What can hang from each mark
N: F
F: B C V
D: B
H: F
B: A M
A: B
T: F
M: B
V: D

Each row was made from one small tree. The marks that hang from a mark follow it in brackets, in alphabetical order. Every link used is in the known rows. Write each row's tree.
Known rows
V[D[B[A]]]: [-0.61 -0.08 -0.15 -0.02  0.29  0.34  0.04 -0.23  0.22 -0.19 -0.07  0.23
 -0.06  0.03 -0.16 -0.02  0.06 -0.24]
D[B[A M]]: [-0.64  0.06 -0.03 -0.05  0.42  0.28 -0.08 -0.29  0.45  0.06 -0.01  0.03
 -0.14  0.20 -0.05  0.00  0.15 -0.09]
A[B[M]]: [-0.56 -0.06 -0.11 -0.10  0.52  0.12 -0.01 -0.08  0.21  0.25 -0.03 -0.08
 -0.18  0.22 -0.16  0.25  0.34  0.09]
T[F[B C V]]: [-0.68  0.03  0.19  0.23  0.32  0.15 -0.12  0.00  0.18  0.19 -0.10 -0.16
  0.55 -0.45  0.14  0.33  0.08  0.19]
B[M]: [-0.49  0.03 -0.06 -0.02  0.46  0.04 -0.10 -0.25  0.16  0.22  0.01 -0.03
 -0.11  0.15 -0.11  0.15  0.18 -0.01]
T[F[B V]]: [-0.56  0.07  0.19  0.13  0.30  0.04  0.03  0.01  0.01  0.23 -0.19 -0.19
  0.43 -0.39  0.16  0.36  0.03  0.04]
A[B]: [-0.51 -0.04 -0.10 -0.01  0.41  0.16  0.08 -0.04  0.06  0.11 -0.07 -0.11
 -0.07  0.01 -0.30  0.18  0.20  0.11]
N[F[V]]: [-0.38  0.04  0.20  0.05  0.06 -0.01  0.13 -0.21 -0.05  0.14  0.00 -0.13
  0.07 -0.10  0.02 -0.07 -0.12 -0.04]
F[V]: [-0.47  0.02  0.22  0.10  0.17  0.09  0.09 -0.13  0.04  0.15  0.04 -0.10
  0.11 -0.19 -0.05  0.15  0.08 -0.03]
T[F[C]]: [-0.72  0.03 -0.05  0.19  0.54  0.25 -0.14 -0.17  0.13 -0.01 -0.05 -0.13
  0.30 -0.30 -0.05  0.13  0.11  0.32]
T[F[B[M] C V]]: [-0.71  0.00  0.17  0.16  0.43  0.11 -0.20 -0.03  0.31  0.31 -0.07 -0.13
  0.44 -0.24  0.26  0.38  0.20  0.15]
T[F[V]]: [-0.64  0.08  0.18  0.12  0.37  0.16  0.11 -0.07  0.00  0.13 -0.08 -0.19
  0.28 -0.30  0.16  0.24  0.10  0.12]
T[F[B C]]: [-0.64  0.05 -0.05  0.19  0.46  0.13 -0.21 -0.10  0.13  0.10 -0.16 -0.12
  0.45 -0.38 -0.04  0.24  0.03  0.25]
H[F]: [-0.48 -0.04 -0.01  0.07  0.29  0.28 -0.04 -0.19 -0.09  0.09 -0.09 -0.11
  0.28 -0.01 -0.41  0.14  0.04  0.14]
H[F[B]]: [-0.42 -0.04  0.02  0.07  0.22  0.17 -0.11 -0.13 -0.09  0.19 -0.19 -0.10
  0.43 -0.09 -0.39  0.25 -0.04  0.07]
N[F[C]]: [-0.46  0.02 -0.03  0.13  0.23  0.10 -0.12 -0.31  0.08  0.01  0.04 -0.08
  0.08 -0.09 -0.19 -0.17 -0.13  0.16]
F[V[D[B]]]: [-0.50 -0.04  0.01 -0.02  0.14  0.25  0.11 -0.12  0.16 -0.17 -0.08  0.07
  0.03 -0.12  0.07  0.07  0.20 -0.23]
M[B[A]]: [-0.40  0.06  0.14  0.03  0.30  0.43 -0.04 -0.20  0.16  0.16  0.06  0.04
  0.00 -0.13 -0.33  0.10 -0.09 -0.21]
F[V[D]]: [-0.48 -0.11  0.10  0.04  0.15  0.13  0.12 -0.10  0.00  0.04  0.01  0.11
  0.08 -0.12 -0.03  0.18  0.11 -0.21]
M[B]: [-0.25  0.12  0.02 -0.02  0.29  0.32 -0.06 -0.16  0.04  0.05 -0.02 -0.07
 -0.02 -0.21 -0.28  0.09  0.00 -0.15]
N[F[B[A M]]]: [-0.45 -0.01  0.10  0.00  0.23 -0.08 -0.10 -0.27  0.15  0.38 -0.03  0.03
  0.04  0.16 -0.10  0.03 -0.22 -0.14]

Write each row's tree
[-0.57 -0.19  0.08  0.07  0.21  0.09 -0.22 -0.06  0.33  0.24  0.02  0.18
  0.25 -0.06  0.06  0.33  0.22 -0.17]
F[B[M] C V[D]]
[-0.48 -0.01  0.20  0.15  0.10  0.11 -0.04 -0.21  0.12  0.08  0.09 -0.11
  0.18 -0.15  0.00 -0.11 -0.07  0.10]
N[F[C V]]
[-0.65 -0.17  0.02  0.10  0.16  0.54 -0.08 -0.10  0.21 -0.17 -0.05  0.05
  0.40 -0.06 -0.12  0.11  0.22  0.04]
H[F[C V[D[B]]]]
[-0.65 -0.05  0.08  0.07  0.36  0.19  0.13 -0.04 -0.03  0.04 -0.10  0.01
  0.25 -0.26  0.17  0.27  0.14 -0.04]
T[F[V[D]]]
[-0.75 -0.15  0.10  0.13  0.17  0.46 -0.05 -0.15  0.44 -0.13  0.09  0.18
  0.18 -0.10  0.01  0.01  0.16 -0.13]
F[C V[D[B[A]]]]
[-0.51 -0.03 -0.28 -0.14  0.38  0.21 -0.06 -0.24  0.25 -0.18 -0.11  0.16
 -0.18  0.16  0.01  0.03  0.26 -0.22]
V[D[B[M]]]
[-0.68 -0.10  0.08  0.18  0.30  0.18 -0.09  0.01  0.14  0.08 -0.13  0.04
  0.50 -0.39  0.15  0.35  0.11  0.03]
T[F[B C V[D]]]
[-0.76 -0.11  0.06  0.18  0.39  0.30 -0.02 -0.06  0.14 -0.02 -0.03  0.04
  0.37 -0.31  0.15  0.24  0.19  0.09]
T[F[C V[D]]]
[-0.59 -0.19  0.22  0.01  0.20  0.07 -0.02 -0.07  0.26  0.41  0.02  0.26
  0.16  0.08  0.05  0.37  0.07 -0.39]
F[B[A M] V[D]]
[-0.59 -0.25  0.25  0.09  0.07  0.29  0.03 -0.04  0.02  0.28 -0.07  0.17
  0.52 -0.03 -0.24  0.36 -0.04 -0.22]
H[F[B[A] V[D]]]
[-0.65 -0.10 -0.18 -0.09  0.40  0.30 -0.04 -0.26  0.36 -0.07 -0.04  0.25
 -0.16  0.23 -0.05  0.02  0.18 -0.28]
V[D[B[A M]]]
[-0.66 -0.18  0.14  0.03  0.12  0.50  0.09 -0.12  0.14 -0.02 -0.06  0.11
  0.32  0.05 -0.15  0.14  0.11 -0.15]
H[F[V[D[B[A]]]]]
[-0.78 -0.04  0.10  0.06  0.34  0.37  0.15 -0.08  0.20 -0.06 -0.12  0.06
  0.22 -0.17  0.24  0.17  0.13 -0.11]
T[F[V[D[B[A]]]]]
[-0.66  0.02 -0.01  0.02  0.33  0.27  0.13 -0.06  0.11 -0.16 -0.18 -0.03
  0.20 -0.25  0.28  0.16  0.21 -0.06]
T[F[V[D[B]]]]
[-0.42 -0.13  0.12  0.11 -0.01  0.03 -0.08 -0.12  0.07  0.08 -0.04  0.10
  0.28 -0.19  0.02  0.05 -0.12 -0.12]
N[F[B C V[D]]]
[-0.54 -0.18  0.24  0.09  0.07  0.12  0.06 -0.05  0.12  0.26 -0.01  0.23
  0.27 -0.14 -0.09  0.30 -0.07 -0.35]
F[B[A] V[D]]
[-0.56 -0.06  0.21  0.13  0.23  0.05 -0.25 -0.07  0.38  0.35  0.05 -0.03
  0.28 -0.11  0.04  0.30  0.19  0.01]
F[B[M] C V]
[-0.67  0.03 -0.06  0.13  0.56  0.10 -0.29 -0.11  0.26  0.23 -0.13 -0.09
  0.35 -0.18  0.07  0.31  0.15  0.22]
T[F[B[M] C]]
[-0.42 -0.01  0.21  0.15  0.01  0.00 -0.11 -0.14  0.12  0.19 -0.02 -0.10
  0.32 -0.24  0.00  0.02 -0.15  0.03]
N[F[B C V]]
[-0.39 -0.02  0.02 -0.05  0.02  0.13  0.14 -0.19  0.05 -0.14 -0.09  0.03
 -0.02 -0.05  0.15 -0.14 -0.02 -0.22]
N[F[V[D[B]]]]
[-0.64 -0.06  0.10  0.22  0.29  0.18 -0.24 -0.19  0.32  0.24  0.03  0.09
  0.33 -0.18 -0.33  0.15 -0.10  0.05]
F[B[A] C]
[-0.53 -0.17  0.11  0.15  0.09  0.12 -0.14 -0.04  0.18  0.09 -0.01  0.15
  0.37 -0.29 -0.06  0.27  0.08 -0.12]
F[B C V[D]]
[-0.53 -0.08  0.00  0.17  0.24  0.28 -0.27 -0.13  0.07  0.13 -0.10 -0.07
  0.54 -0.14 -0.42  0.22  0.01  0.22]
H[F[B C]]
[-0.53 -0.12  0.02  0.00  0.13  0.42  0.07 -0.09  0.04 -0.12 -0.13  0.02
  0.30 -0.01 -0.10  0.14  0.19 -0.11]
H[F[V[D[B]]]]
[-0.59  0.06  0.18  0.06  0.40  0.00 -0.04 -0.02  0.14  0.36 -0.16 -0.16
  0.34 -0.19  0.28  0.41  0.16  0.01]
T[F[B[M] V]]
[-0.35 -0.10  0.11 -0.06  0.06 -0.13 -0.01 -0.14  0.03  0.25 -0.08  0.09
  0.08  0.06  0.16  0.14 -0.03 -0.31]
N[F[B[M] V[D]]]
